What can hang from each mark:
Z_597: Z_685
Z_324: Z_270 Z_307
Z_307: Z_324 Z_650
Z_947: Z_324
Z_650: Z_307 Z_462 Z_585
Z_99: Z_307 Z_585
Z_585: Z_324 Z_650
Z_685: Z_462
Z_128: Z_270
Z_270: Z_128

Every row comes from one small tree of marks. The marks that hang from a mark follow it in brackets, in the order of their numbers. Every link used is in the known rows. Which tree was each row made from?
Known rows:
Z_324[Z_270]: [-1.01  3.97  1.08 -0.07  4.57  3.77  1.29 -0.79  0.12  1.77 -0.71  2.66
  0.19  0.51 -3.06 -0.20  2.00 -0.11  0.66  0.10  2.29  3.74  0.49]
Z_650[Z_462 Z_585]: [-1.05  3.43  2.14  0.29 -1.48  2.95 -0.90  0.11 -3.75 -0.36 -0.17 -0.16
 -1.39  0.63 -2.15 -0.64  0.37 -0.98  1.35 -0.37  1.88  2.01 -0.83]
Z_585[Z_324 Z_650]: [-2.02  3.44  1.94  0.42 -1.48  2.55  2.86 -0.47 -0.93 -0.33 -1.40 -0.89
 -0.91 -1.06 -1.04 -0.11  1.50  0.61  1.81  0.53  2.13  0.23 -0.18]
Z_99[Z_307[Z_324 Z_650[Z_585]]]: [ 0.22  2.87  1.74  0.09 -2.09  3.06 -1.49 -0.29 -3.62 -1.13  2.06  0.75
 -0.02  3.35 -3.67 -0.69 -0.40  0.15  2.05 -1.37  1.91  1.62 -2.83]
Z_270[Z_128]: [-1.79  3.59  1.74 -0.15  0.90  2.87  2.23 -0.34  0.07  0.52  0.00  1.79
  0.66  0.92 -1.75 -0.71  1.82 -0.77  0.64 -0.41  1.68  2.06 -1.04]
Z_307[Z_324[Z_270] Z_650[Z_462 Z_585]]: [ 0.38  3.04  2.95  1.60 -2.98  3.06 -3.05 -0.65 -2.99 -0.01  0.61  0.03
 -0.58  1.97 -3.83 -1.33  0.19 -0.62  2.63 -1.18  1.87  3.64 -1.08]
Z_597[Z_685]: [-0.89  3.50  0.49  0.07  3.35  3.46  1.19 -0.30 -3.96 -0.10  1.21  2.44
 -0.80  0.51 -2.21  0.17  0.70 -0.48  0.23  0.63  2.49  2.57 -1.57]
Z_99[Z_307 Z_585]: [ 0.32  3.08  0.03 -1.03  2.07  3.09  1.43 -0.53 -0.17 -0.42  0.30  3.00
  0.47  2.30 -1.81  0.00  2.17  0.73 -0.71  0.75  2.16 -1.45  0.53]
Z_324[Z_270 Z_307]: [-1.49  3.77  0.08 -0.06  5.25  4.62  0.78 -0.66  0.39  1.12  0.66  3.44
 -1.08  1.31 -3.26  0.11  1.87 -0.20  0.51 -0.61  1.95  3.97 -0.34]
Z_947[Z_324[Z_270 Z_307]]: [-1.53  4.60  0.10 -0.63  7.04  4.98  1.86 -1.25  0.50  2.73  1.47  3.60
 -1.10  1.36 -3.38  0.10  0.78  0.32  1.08 -1.11  1.91  5.71 -0.36]
Z_128[Z_270]: [-0.42  4.28  0.91 -0.22  3.23  4.13  1.15 -0.68 -1.16  1.85 -1.09  1.67
 -0.29  1.31 -3.07 -0.18  0.88 -0.12  0.99  0.37  2.24  1.20 -2.54]
Z_99[Z_307]: [-0.61  3.32  0.09 -0.67  2.62  3.83  1.65 -0.33 -0.76  0.04  0.33  2.50
 -0.51  1.31 -2.54  0.02  1.79  0.36  0.43 -0.03  2.14  0.96 -1.07]
Z_99[Z_585]: [-0.71  3.77  1.71 -0.74  1.94  2.55  1.78 -0.69 -1.41  0.42 -0.03  2.05
  0.90  1.38 -1.42 -0.24  1.62  0.39 -0.56  1.10  2.25  0.34  1.19]
Z_947[Z_324]: [-1.92  4.75  1.74 -0.89  3.93  3.68  3.07 -1.11 -1.66  2.42  0.76  1.71
 -0.05  0.53 -2.40 -0.22  0.10  0.42  1.18 -0.19  2.17  4.28 -0.28]
Z_947[Z_324[Z_307]]: [-2.23  4.57  0.77 -0.87  4.56  4.52  2.49 -0.96 -1.45  1.85  2.11  2.49
 -1.40  1.40 -2.61  0.11  0.15  0.35  1.00 -0.86  1.83  4.61 -1.08]
Z_324[Z_270[Z_128] Z_307[Z_650]]: [-1.53  3.00  1.60  0.56  1.28  3.30  0.26 -0.49  2.89  0.41  1.03  3.43
  0.03  2.36 -3.13 -0.85  1.40 -0.52  0.89 -1.35  1.51  4.62 -2.84]
Z_585[Z_324[Z_270] Z_650[Z_307 Z_462]]: [-1.97  2.54  2.23  1.27 -2.60  2.36  0.99 -0.85  2.50  0.55 -3.46 -1.92
 -1.17 -1.33 -1.46 -1.23  1.85 -0.02  2.90  0.43  1.98  1.61  1.07]
Z_947[Z_324[Z_270]]: [-1.16  4.70  1.00 -0.60  6.24  4.10  2.36 -1.40  0.22  3.37  0.08  2.80
  0.34  0.55 -3.20 -0.20  0.87  0.34  1.18 -0.47  2.26  5.43  0.44]
Z_685[Z_462]: [-1.88  4.08  1.02 -0.56  4.72  3.31  2.46 -0.94 -0.37  0.38  0.09  2.57
  1.18  0.42 -1.38 -0.04  1.16 -0.25  0.15  0.28  2.34  4.19 -0.02]
Z_650[Z_307 Z_585[Z_324]]: [-1.27  2.92  3.24 -0.54 -3.05  1.97  0.69  0.18 -2.43 -0.40 -0.98 -1.62
 -1.36  1.24 -2.22 -0.82  0.08 -0.72  2.57 -0.39  1.72  1.96 -0.96]
Z_324[Z_307[Z_650[Z_462]]]: [-1.93  2.89  2.56  1.01 -2.13  3.20 -0.58 -0.31 -1.17 -0.85  1.17  1.24
 -2.32  1.68 -2.53 -0.75  0.65 -0.04  1.19 -0.24  1.77  3.56 -2.67]
Z_99[Z_307[Z_650] Z_585[Z_324[Z_270]]]: [ 2.24  2.26  1.47  0.03 -1.98  2.33  0.34 -0.48  2.02 -0.91 -0.37  2.90
 -0.79  2.78 -2.83 -0.23  2.47  1.16  0.62  0.40  2.00 -0.99 -0.99]
Z_324[Z_270[Z_128] Z_307[Z_650[Z_462]]]: [-1.18  2.53  1.87  1.48 -1.34  3.24 -0.92 -0.40  2.81 -0.11  0.53  2.62
 -1.27  1.86 -2.83 -1.21  1.85 -0.83  1.29 -1.24  1.31  3.92 -2.73]
Z_650[Z_307[Z_324] Z_585]: [-1.69  3.45  2.60 -0.33 -0.62  2.90 -0.39 -0.64 -3.79  0.53  0.47 -1.23
  0.64  1.95 -2.81 -1.25 -0.49 -0.76  2.58 -0.88  1.89  3.13  0.22]
Z_324[Z_270 Z_307[Z_650]]: [-1.62  3.33  1.65  0.40  2.90  3.69  0.12 -0.65  0.96  0.64  1.00  3.15
 -0.76  1.98 -3.60 -0.39  0.85  0.19  0.85 -0.57  2.03  5.39 -2.18]

Write each row's tree:
[-0.01  2.85  0.83  0.23 -1.30  3.48 -0.32  0.39  0.23 -1.00  0.63  1.92
 -2.27  2.17 -2.82 -0.22  1.70 -1.49  1.85 -2.13  0.92  1.44 -2.09] | Z_650[Z_585[Z_324[Z_270[Z_128] Z_307]]]
[ 0.72  2.55  3.59  1.39 -5.55  2.22 -1.96  0.17 -1.61 -1.03 -0.88 -0.29
 -2.70  1.28 -3.19 -0.87  0.81 -0.53  2.58 -0.73  1.72  2.46 -2.32] | Z_307[Z_650[Z_462 Z_585[Z_324[Z_270]]]]
[ 0.11  2.57  0.25 -0.31 -1.75  2.25  2.32 -0.49  0.84 -1.39 -1.09  0.63
 -0.35  0.77 -0.67  0.09  2.31  1.33  0.47  0.90  2.06 -3.92  0.63] | Z_99[Z_307 Z_585[Z_324 Z_650]]
[-0.88  2.77  2.11  1.05 -0.78  3.32 -2.83 -0.04 -0.87 -0.39  0.79  1.47
 -2.00  2.11 -3.52 -0.80 -0.05 -0.79  1.54 -1.32  1.68  4.74 -2.67] | Z_324[Z_270 Z_307[Z_650[Z_462 Z_585]]]
[ 0.03  3.14  2.70  1.81 -1.93  3.50 -1.48 -1.17 -1.36  0.60  0.29  0.91
 -0.64  1.41 -3.61 -1.26  1.51  0.04  2.37 -0.45  2.05  3.63 -0.37] | Z_307[Z_324[Z_270] Z_650[Z_462]]
[-0.40  3.27  2.40  1.10 -0.66  3.05  0.04 -1.09  0.80  0.66  0.81  1.97
  1.35  2.15 -3.43 -1.37  1.62 -0.38  2.03 -1.21  1.72  3.72 -1.27] | Z_307[Z_324[Z_270[Z_128]] Z_650]
[ 1.09  2.74  1.56 -0.04 -1.65  2.74 -0.06 -1.03 -1.43 -1.00  1.70  2.15
  0.95  3.60 -2.73 -0.63  1.30  1.16  0.58  0.17  2.10 -0.78 -0.57] | Z_99[Z_307[Z_324 Z_650] Z_585]
[-1.28  3.51  1.69  0.23  2.61  3.76  0.61 -1.44 -0.12  2.07 -0.46  0.65
  0.93  1.15 -3.50 -1.16  1.43 -0.21  2.28 -0.40  2.14  4.11  1.66] | Z_650[Z_307[Z_324[Z_270]]]
[-1.32  3.20  1.66  0.36  1.08  3.27  0.83 -1.27  1.80  1.70 -0.47  0.98
  1.74  1.60 -2.93 -1.68  1.91 -0.97  2.32 -1.11  1.61  3.38  0.97] | Z_650[Z_307[Z_324[Z_270[Z_128]]]]
[-1.38  2.88  0.62  1.57 -1.41  3.80  0.44 -0.54  1.08 -0.59 -1.20  0.16
 -3.24 -0.64 -1.82 -0.18  2.50  0.09  2.15 -0.30  1.64  0.70  0.04] | Z_585[Z_324[Z_270 Z_307] Z_650[Z_462]]
[ 0.18  2.28  3.16  0.94 -6.53  2.24 -0.56 -0.16 -1.12 -2.41  0.80  0.80
 -3.41  2.42 -1.65 -0.57  1.73  0.47  1.01  0.44  1.46 -0.80 -1.46] | Z_99[Z_585[Z_324[Z_307[Z_650[Z_462]]]]]
[-0.28  2.44  2.80  0.65 -3.64  2.43 -1.22 -0.01 -0.64 -0.13 -2.17 -1.34
 -2.29  0.75 -2.69 -1.18  1.06 -1.09  3.01 -0.60  1.57  2.26 -0.02] | Z_650[Z_307 Z_462 Z_585[Z_324[Z_270]]]
[-1.58  4.23  0.02 -0.45  5.40  4.48  2.13 -1.10  2.51  2.30  1.51  3.85
 -0.23  1.62 -2.92 -0.38  1.24 -0.42  1.14 -1.83  1.37  4.99 -1.00] | Z_947[Z_324[Z_270[Z_128] Z_307]]
[-2.60  3.49  1.34  0.59  2.83  3.19  1.25 -1.77  1.30  2.08 -1.55 -0.73
  2.12 -0.12 -2.44 -1.30  0.90  0.23  2.49 -0.13  2.37  3.49  2.18] | Z_585[Z_650[Z_307[Z_324[Z_270]]]]
[-1.45  3.38  0.04  0.11  3.69  4.17  1.09 -0.49  2.30  0.75  0.66  3.68
 -0.32  1.60 -2.80 -0.40  2.33 -0.91  0.57 -1.30  1.42  3.30 -1.08] | Z_324[Z_270[Z_128] Z_307]
[ 0.30  2.57  3.30  0.67 -4.34  1.72 -0.46  0.24  0.55 -0.77 -0.42  0.86
 -0.57  2.14 -2.96 -0.97  0.88 -0.96  2.31 -1.48  1.37  2.47 -3.24] | Z_307[Z_650[Z_585[Z_324[Z_270[Z_128]]]]]
[-0.72  3.16  3.41  1.54 -4.16  3.05 -0.78 -0.90 -3.31 -0.51  0.97 -0.21
 -0.90  1.41 -2.86 -1.27  0.79  0.13  2.29 -0.18  1.97  2.47 -1.12] | Z_307[Z_324 Z_650[Z_462]]
[-1.75  2.89  0.28  0.86 -0.25  3.35  1.95 -0.45  3.23 -0.35 -0.69  1.29
 -1.11  0.09 -1.54 -0.31  2.49 -0.33  1.79 -1.10  1.30  0.83 -0.88] | Z_585[Z_324[Z_270[Z_128] Z_307] Z_650]
[-1.42  2.75  1.93  0.00 -0.16  1.58  2.07 -1.15  3.22  0.86 -2.99 -0.56
  1.00 -0.10 -0.94 -0.90  1.74  0.69  1.36  1.12  2.21  0.06  2.47] | Z_99[Z_585[Z_324[Z_270] Z_650[Z_307]]]
[ 0.01  2.96  1.55  0.34 -1.08  3.47  0.09 -0.83 -1.97 -0.63  1.72  1.58
 -0.09  2.84 -3.53 -0.65  0.96  0.82  1.68 -0.62  2.09  1.55 -2.06] | Z_99[Z_307[Z_324 Z_650]]
[-2.38  2.59  1.98  0.57 -1.15  1.87  2.53 -0.78  4.56  0.88 -2.94 -0.75
  0.84 -0.56 -1.21 -1.36  1.98 -0.47  2.58 -0.40  1.65  1.69  0.35] | Z_585[Z_324[Z_270[Z_128]] Z_650[Z_307]]
[-1.26  3.45  1.24  0.69  0.79  2.96  2.21 -0.74  0.99  0.67 -2.08  0.19
 -0.58 -1.02 -1.81 -0.08  2.14  0.52  1.87  0.31  2.19  1.32  0.55] | Z_585[Z_324[Z_270] Z_650]
[-0.26  2.32  2.09  0.47 -3.46  2.53 -1.91  0.28 -1.99 -1.52  0.41  0.56
 -1.36  2.25 -2.87 -0.83 -0.08 -0.26  1.44 -0.76  1.87  1.53 -3.43] | Z_99[Z_307[Z_650[Z_462 Z_585]]]
[-3.97  2.96  2.35  0.67 -0.84  2.18  1.42 -0.91  0.88  0.86 -2.45 -2.01
  0.41 -1.23 -0.81 -1.45  0.55 -0.07  1.87  0.79  2.25  2.47  0.80] | Z_585[Z_650[Z_307 Z_462]]
[-2.67  2.58  2.92  1.01 -4.79  1.86  1.62 -0.57  0.43 -0.51 -2.82 -3.05
 -1.52 -1.30 -0.66 -1.23  1.23  0.10  2.89  0.67  1.89  0.52  0.38] | Z_585[Z_324 Z_650[Z_307 Z_462]]
[-3.34  3.54  2.06  0.31  0.44  2.67  1.88 -1.47 -0.66  1.13 -0.81 -1.85
  1.74 -0.09 -1.60 -1.32  0.25  0.29  2.45  0.12  2.29  2.52  1.44] | Z_585[Z_650[Z_307[Z_324]]]
[ 0.84  2.91  2.11  0.94 -3.16  3.09 -1.29  0.18 -2.26 -0.60 -1.24  0.00
 -3.05  0.57 -2.81 -0.39  1.80 -0.98  2.33 -0.70  1.60  1.04 -0.46] | Z_650[Z_462 Z_585[Z_324[Z_270]]]
[-0.95  2.70  1.93  1.26 -1.69  3.29 -0.43 -1.18  1.61  0.95 -0.92  0.11
  0.44  1.14 -2.76 -2.04  2.36 -1.31  2.70 -1.07  1.40  2.61  1.21] | Z_650[Z_307[Z_324[Z_270[Z_128]]] Z_462]
[-2.26  2.99  1.57  1.43 -0.08  3.18  0.03 -1.67  1.04  1.55 -1.96 -1.58
  0.82 -0.55 -2.09 -1.66  1.31 -0.06  2.90 -0.08  2.15  2.79  2.31] | Z_585[Z_650[Z_307[Z_324[Z_270]] Z_462]]
[-0.54  2.90  2.17  0.83 -1.14  3.32 -2.23 -0.84 -1.93  0.80 -0.74 -0.96
 -0.30  1.45 -3.36 -1.60  0.57 -1.19  3.00 -1.12  1.77  3.33  1.17] | Z_650[Z_307[Z_324[Z_270]] Z_462 Z_585]
[-3.06  3.02  2.32  1.16 -2.25  2.76  0.64 -1.38 -0.85  0.62 -1.36 -2.67
  0.52 -0.61 -1.36 -1.66  0.63  0.01  2.84  0.21  2.08  1.69  1.63] | Z_585[Z_650[Z_307[Z_324] Z_462]]
[ 0.11  2.67  1.60 -0.58 -0.16  2.13  0.69 -0.55  0.47 -0.66  0.63  2.81
  0.89  3.07 -2.17 -0.44  1.14  1.15 -0.40  0.75  2.28 -0.09 -1.27] | Z_99[Z_307[Z_650] Z_585]
[ 0.53  3.43  1.82  0.06 -0.15  3.10 -0.04  0.08 -2.04 -0.03 -0.76  0.78
 -1.76  1.01 -3.06 -0.05  1.30 -0.66  1.96 -0.74  1.80  1.94 -0.59] | Z_650[Z_585[Z_324[Z_270]]]
[-1.70  3.04  2.12  1.27 -4.20  2.59  1.62 -0.40 -1.13 -0.82 -1.90 -1.71
 -2.16 -1.43 -0.79 -0.50  1.87  0.25  2.19  0.61  1.93 -0.60  0.00] | Z_585[Z_324 Z_650[Z_462]]
[-1.27  3.64  1.82  0.73  1.75  4.06 -0.06 -1.18  0.92  1.60  1.26  2.49
 -1.95  1.70 -3.46 -0.72  0.26  0.34  1.77 -1.06  1.79  6.31 -1.95] | Z_947[Z_324[Z_270 Z_307[Z_650[Z_462]]]]
[-0.53  2.76  1.76 -0.45 -0.57  2.53 -0.68  0.18 -1.74 -0.87  0.92  1.37
 -0.11  2.81 -3.12 -0.51 -0.55  0.11  1.05 -0.81  2.07  2.38 -3.59] | Z_99[Z_307[Z_650[Z_585]]]
[-1.28  2.92  3.68  0.77 -3.81  2.05 -1.67  0.09 -3.14 -0.81  0.14 -0.43
 -1.03  1.43 -2.50 -1.11 -0.55 -0.60  1.62 -0.41  1.96  3.43 -2.69] | Z_307[Z_650[Z_462 Z_585]]
